In the rows, zero is written as 128.
Known rows, with every way that one mark hangs from another
K_203(K_258(K_458(K_387 K_726) K_731)): [147 133 115 127 126 118 133 121 118 131 112 117 134 135 126 117 144 126
 144 122 116 121 144 129 160 138 137 153 118 140 123 139 122]
K_387(K_203 K_458): [116 139 108 144  76 141 112  96 122 116 104 138 147 158 136 159 104 125
 142 123 130 115 143 135 138 106 135 102 172 137 108 145  99]
K_889(K_458(K_726)): [139 131 116 119  83 134 116  93 119 127 150 139 122 141 143 139 133 149
 145 123 126 135 132 129 138 116 149 130 128 151 119 144 128]
K_726(K_458(K_387(K_203 K_731))): [118 135  84 128  97 117  97  90 144 143 120 147 138 138 115 143 100 145
 144 145 130 127 120 167 134 118 139 132 142 135 110 151 128]
K_726(K_458(K_258(K_174 K_189 K_559 K_731 K_889))): [125 133 137 125 172 118 125 163 142 161 137 136 122 113 119 116 125 107
 124 159 120 137 102 129 106 145 121 119 107 107 133 100 141]
K_889(K_458(K_726(K_258(K_174 K_189 K_731)))): [149 137 135 120 130 117 125 122 135 139 149 139 113 132 131 123 129 123
 134 138 128 127 135 133 100 136 138 113 111 136 132 128 146]
K_726(K_258(K_189 K_559) K_458): [125 117 107 108 145 154 108 137 145 156 140 150 104 131 129 132 139 114
 139 160 140 155  96 124  99 129 142 134 111 117 145 120 145]
K_726(K_458(K_258)): [128 135  95 113  90 148 104 109 126 157 145 153 138 134 138 139 120 144
 152 152 128 147 115 136 143 126 161 144 115 131 111 131 127]
K_258(K_458 K_726): [117 105 166 121 123 150 125 108 123 133 111 123 131 144 146 128 127 144
 129 100 126 141 139 110 149 130 128 131 128 127 137 141 127]
K_889(K_458(K_258(K_559))): [131 134 117 126  88 124 122 107 105 135 158 137 120 125 139 143 134 148
 140 135 120 140 132 114 132 112 146 126 134 151 123 122 126]
K_550(K_258(K_189 K_458 K_731)): [147 109 168 123 128 130 148 146 134 146 111 138 132 155 156 130 127 112
 125 109 125 129 138 127 125 141 121 123 116  97 122 144 129]
K_458(K_258(K_726)): [135 139 109 111  94 147 129 105 113 128 141 131 125 113 141 132 130 149
 141 123 128 128 136 130 154 130 146 136 130 134 115 135 128]
K_258(K_189 K_726(K_458)): [114 118 147 104 129 150 116 129 150 135 125 137 118 133 149 128 124 117
 125 118 125 137 118 132 123 127 132 126 120 100 132 150 135]
K_258(K_174 K_189 K_458 K_559 K_726 K_731 K_889): [113 101 232 140 252 103 158 192 148 138  99  97 107 112 116  91 135  84
  86 110 112 125 120  99  91 159  67  93 114  89 172  92 148]
K_458(K_387(K_731)): [134 135  89 121  67 132 116  83 131 127 126 137 124 122 117 139 106 166
 141 122 125 122 127 154 143 119 130 138 133 146 102 159 123]
K_203(K_258(K_559 K_726)): [121 128 104 126 110 160 134 122 104 110 126 112 124 136 148 133 159 127
 143 110 127 145 127 111 169 113 134 139 135 143 125 138 115]
K_550(K_258(K_889)): [137 123 113 127  93 147 141 122 119 113 136 138 132 146 153 143 131 133
 144 126 139 133 109 139 137 123 141 135 120 125 108 152 122]
K_559(K_258(K_174 K_458)): [129 110 134 149  91 139 117 140 122 141 116 126 151 156 115 126 111 152
 113 125 132 140 139 103 140 126 132 136 109 158 136 111 123]
K_726(K_458(K_387)): [124 127  99 106  85 146 107  91 134 150 133 148 123 132 131 140 111 147
 148 150 122 142 103 150 138 117 149 156 114 128 112 150 127]
K_258(K_189 K_559 K_726(K_458(K_387(K_550 K_731)))): [107 115 138 117 184 115 125 138 151 132 115 126 107 105 117 119 125 109
 104 121 125 127 118 139 108 134 106 112 143 109 137 117 139]
K_889(K_458(K_387 K_726(K_258(K_559)))): [147 131  98 112 117 109 123  90 120 126 154 134  96 107 115 129 140 141
 141 148 127 125 121 140 116 123 146 144 125 159 132 127 145]
K_889(K_458(K_258)): [134 139 115 124  68 126 117  99 110 134 159 143 130 134 145 145 123 153
 145 134 120 134 139 123 131 113 159 125 129 151 115 139 124]
K_258(K_174 K_189 K_559 K_726 K_731 K_889): [120 121 195 128 219 123 161 179 146 126 115 103  98 104 122  99 134  88
  96 117 118 123 110 115 100 149  74  93 114  88 156 110 144]
K_889(K_458(K_258 K_387(K_550) K_726)): [145 147  95 117 112  86 126  95 119 125 154 138 119 100 114 129 122 143
 131 143 121 106 144 152 117 131 152 130 138 156 113 115 133]
K_559(K_258(K_174 K_726)): [128 124 122 139  94 147 126 130 122 122 124 119 141 141 123 122 114 149
 113 121 137 132 138 117 150 124 136 131 112 156 131 124 127]
K_731(K_258(K_174 K_458 K_559)): [132 109 152 142 133 153 134 143 112 151 126 125 146 127 126 134 130 135
 128 131 142 159 127 116 139 128 105 151 124 118 116  88 126]
K_889(K_458(K_258(K_559 K_731) K_387(K_550))): [135 144 123 125 127  89 139 107 113 138 145 131 117 107 121 132 118 137
 125 145 115 117 144 133 117 124 136 117 137 142 121 112 128]
K_203(K_258): [131 137  84 125  55 168 122 113 110 116 132 130 139 156 152 145 141 140
 157 119 128 143 130 121 165 107 151 146 126 146 107 159 105]
K_258(K_189 K_726 K_731): [133 127 168 105 135 148 143 131 142 130 113 125 111 130 153 120 124 117
 121 103 121 122 141 125 136 138 114 112 120  89 134 162 131]
K_889(K_458): [126 129 127 123  58 145 116  90 116 129 149 142 129 154 155 151 119 154
 146 123 123 143 132 120 133 103 149 124 126 145 117 155 118]
K_174(K_258): [127 149 100 120  61 167 124  95 109 129 141 139 163 153 143 139 136 163
 142 112 133 132 140 121 147 108 155 164 129 131 119 155 109]
K_731(K_258(K_559 K_726(K_458))): [124 118 127 124 138 157 127 125 116 136 136 128 141 118 140 135 139 132
 140 138 149 157 120 131 165 125 131 159 129 114 113 114 130]

Rows
[117 116 160 135 194 130 135 175 139 128 136 119 134 101 121 117 133  98
 114 143 142 142 106 133 112 138 104 136 118  93 129  92 143]
K_731(K_258(K_174 K_189 K_559 K_726(K_458) K_889))
[110 145 144 132 182 127 138 130 119 129 130 116 157 132 130 109 150 124
 125 127 129 127 126 116 141 132 137 145 123 113 148 128 128]
K_174(K_258(K_559 K_726(K_458) K_731 K_889))
[123 106 133 129 199 102 137 136 129 119 112 114 103  99  93 113 146 124
 112 130 129 120 109 121 120 143 104 137 141 137 151  90 133]
K_258(K_458(K_387(K_550) K_726) K_559 K_889)
[121 117 108 163 116  88 109 132 133 106 107 118 148 136  91 125 110 152
 113 133 135 108 145 124 140 126 135 133 137 168 145 129 126]
K_559(K_258(K_458(K_387(K_203 K_731)) K_889))
[126 143 139 142 149 132 145 146 122 111 122 105 142 139 137 113 134 109
 134 122 122 124 129 124 143 135 124 117 108 129 123 139 122]
K_203(K_258(K_174 K_726 K_731 K_889))
[129 142  96 139  99 130 113  96 125 113 104 135 140 144 125 148 118 119
 141 123 133 107 144 144 143 120 135 107 174 143 110 133 107]
K_387(K_203 K_458(K_726))
[150 141  96 108 136 116 127 143 137 116 146 133 106  89 116 115 148 124
 132 134 129 109 119 139 125 148 137 138 125 126 131 119 140]
K_458(K_258(K_189 K_889) K_726)
[130 136 151 125 113 110 128 128 125 131 154 132 123 119 139 128 118 127
 121 126 112 123 142 128 100 125 136 107 123 133 125 122 138]
K_889(K_458(K_258(K_174 K_189 K_726)))
[134 152 103 149 167  91 130 130 121 113 109 122 132 110 105 128 132 101
 132 141 129  94 142 137 137 141 124  98 173 139 125  99 119]
K_387(K_203 K_458(K_258(K_559 K_731 K_889) K_726))
[127 144 121 143 109 122 131 130 115 108 138 120 144 153 147 132 138 122
 150 131 119 128 136 116 144 117 150 124 116 144 122 157 113]
K_203(K_258(K_731 K_889(K_458)))
[111 144  84 154 102 126 110 102 139 118 102 143 157 160 123 154  91 145
 128 112 154 116 162 155 129 117 118  74 182 141 104 140 105]
K_387(K_203 K_550 K_731)
[111  99 153 137 154 140 129 138 120 127 118 118 116 133 124 129 147 134
 127 122 128 148 104  93 132 126 111 133 130 133 153 113 124]
K_258(K_458 K_559 K_889)
[131 102 163 120 163 123 140 145 126 128 119 115 122  94 121 124 140 119
 114 120 133 133 135 126 135 133 105 162 137 102 133 108 138]
K_731(K_258(K_189 K_458(K_387) K_559 K_726))
[116 146  75 142  91 143 123 115 121 108 107 134 151 164 138 156 118 123
 137 122 146 119 154 142 139 106 134 105 172 137 111 140  95]
K_387(K_203(K_258) K_550)
[114 102 159 143 147 112 122 164 140 103 112 111 134 134 117 112 129 128
  99 115 132 118 140  98 128 135 133 129 118 139 165 127 132]
K_559(K_258(K_189 K_458 K_726 K_889))
[122 110 188 141 179 122 138 171 138 121 123 115 146 113 125 115 123 107
 110 123 137 129 132 125 108 144 105 134 117  97 130 104 138]
K_731(K_258(K_174 K_189 K_458 K_726 K_889))
[153 140  89 122 162  92 123 127 157 117 134 129 103  86  81 106 123 126
 124 145 135 100 115 169  88 156 120 128 116 144 128 121 159]
K_458(K_387(K_731) K_726(K_258(K_174 K_189 K_889)))
[135 141  98 144 129 117 103 118 143 119 118 141 143 132 111 129 117 123
 136 121 137 112 145 139 113 145 141  93 144 154 107 124 126]
K_387(K_458(K_726(K_258(K_189))) K_731)
[127 110 149 118 183  90 131 151 156 114 111 123 108 102 100 111 130 110
 105 123 122 100 123 134  88 148 111 129 131 115 149 116 136]
K_258(K_189 K_458(K_387(K_550) K_726) K_889)
[127 128 132 142 130 126 133 137 127 106 119 112 139 137 125 114 123 140
 118 127 137 119 139 111 165 134 142 128 111 145 145 144 127]
K_559(K_258(K_726 K_731 K_889))
[131 146 133 119 122 149 142 134 120 139 129 128 141 137 138 123 149 132
 122 110 125 126 141 110 131 121 124 147 130 101 140 138 119]
K_174(K_258(K_189 K_559 K_731))
[149 137 106 116 110 106 122  92 126 130 155 136 108 113 113 126 125 140
 139 149 125 120 124 150 103 128 146 138 115 157 124 126 147]
K_889(K_458(K_387 K_726(K_258(K_174))))
[117 139 122 125 127 144 134 143 122 113 140 125 139 127 128 126 155 130
 120 117 128 124 121 108 116 114 128 152 134 115 147 133 120]
K_174(K_258(K_189 K_559 K_889))
[121 130  99 143  84 140 116 114 117 118 107 127 146 165 140 149 131 131
 147 118 132 128 147 128 153 107 134 129 158 141 124 149 106]
K_387(K_203(K_258(K_458)))
[142 110 169 142 184 100 164 153 123 141 113 115 123 124 120 115 130 108
 115 132 121 126 109 132 113 148  97 126 111 114 130 102 140]
K_550(K_258(K_174 K_458(K_387) K_559 K_731 K_889))
[129 134 118 112 164  99 125 142 143 150 136 134 108  92 109 117 127 114
 128 165 114 122 102 142 114 142 131 143 114 109 134 117 143]
K_726(K_458(K_258(K_189 K_559 K_731 K_889) K_387))
[135 114 138 143  99 135 122 133 122 142 108 125 150 160 127 124 117 152
 122 123 133 135 152  98 164 131 142 137 111 148 141 133 119]
K_559(K_258(K_458 K_731))
[130 134 148 131 160 139 151 165 125 127 116 105 118 129 138 113 146  94
 118 110 117 132 133 114 132 133 102 113 119 111 133 122 127]
K_203(K_258(K_174 K_189 K_559 K_726 K_731))
[114 143 170 133 182 105 148 145 123 111 137 110 142 124 134 108 154 113
 108 111 119 111 144 107 110 126 126 126 131 108 160 133 132]
K_174(K_258(K_189 K_559 K_726 K_731 K_889(K_458)))
[111 123 178 136 224 124 146 156 137 145 120 109 120 120 122 102 128 100
 114 141 123 141  98 122 122 149  96 104 105 106 146 101 143]
K_258(K_174 K_559 K_726(K_458) K_731 K_889)
[129 133 142 137 113  92 122 111 133 121 144 128 135 114 120 131 104 138
 121 126 120 117 147 152 106 121 127 120 129 136 109 134 138]
K_889(K_458(K_387(K_731(K_258(K_174 K_189 K_726)))))
[119 117 150 128 156 144 140 171 141 124 131 120  98 113 118 122 134 108
 108 128 124 136  90 114  89 126  87 112 119 108 145 108 133]
K_258(K_174 K_189 K_559 K_889)
[141 128 134 124  95 160 132 147 131 138 138 137 143 123 137 139 116 127
 130 131 142 141 129 139 122 125 116 146 117 100 101 122 125]
K_731(K_258(K_174 K_189))
[143 111 121 115 104 154 147 141 123 128 131 138 109 136 154 142 144 118
 129 114 134 140 112 130 128 122 119 132 131 108 118 136 127]
K_550(K_258(K_189 K_559))
[125 138  86 118  86 129 128  87 130 119 110 137 121 128 118 150 100 143
 130 133 134 109 136 161 128 110 124 127 162 129 112 148 111]
K_458(K_387(K_203 K_550))
[126 132 107 122 122 144 114 128 124 167 143 144 129 124 126 131 124 133
 139 155 127 155 103 131 129 130 137 135 115 130 117 100 132]
K_726(K_458(K_258(K_174 K_559)))
[118 123 149 124 110 122 121 138 142 107 145 134 114 134 141 136 125 122
 126 126 119 123 118 119  95 114 133 113 123 122 139 153 127]
K_258(K_189 K_889(K_458))
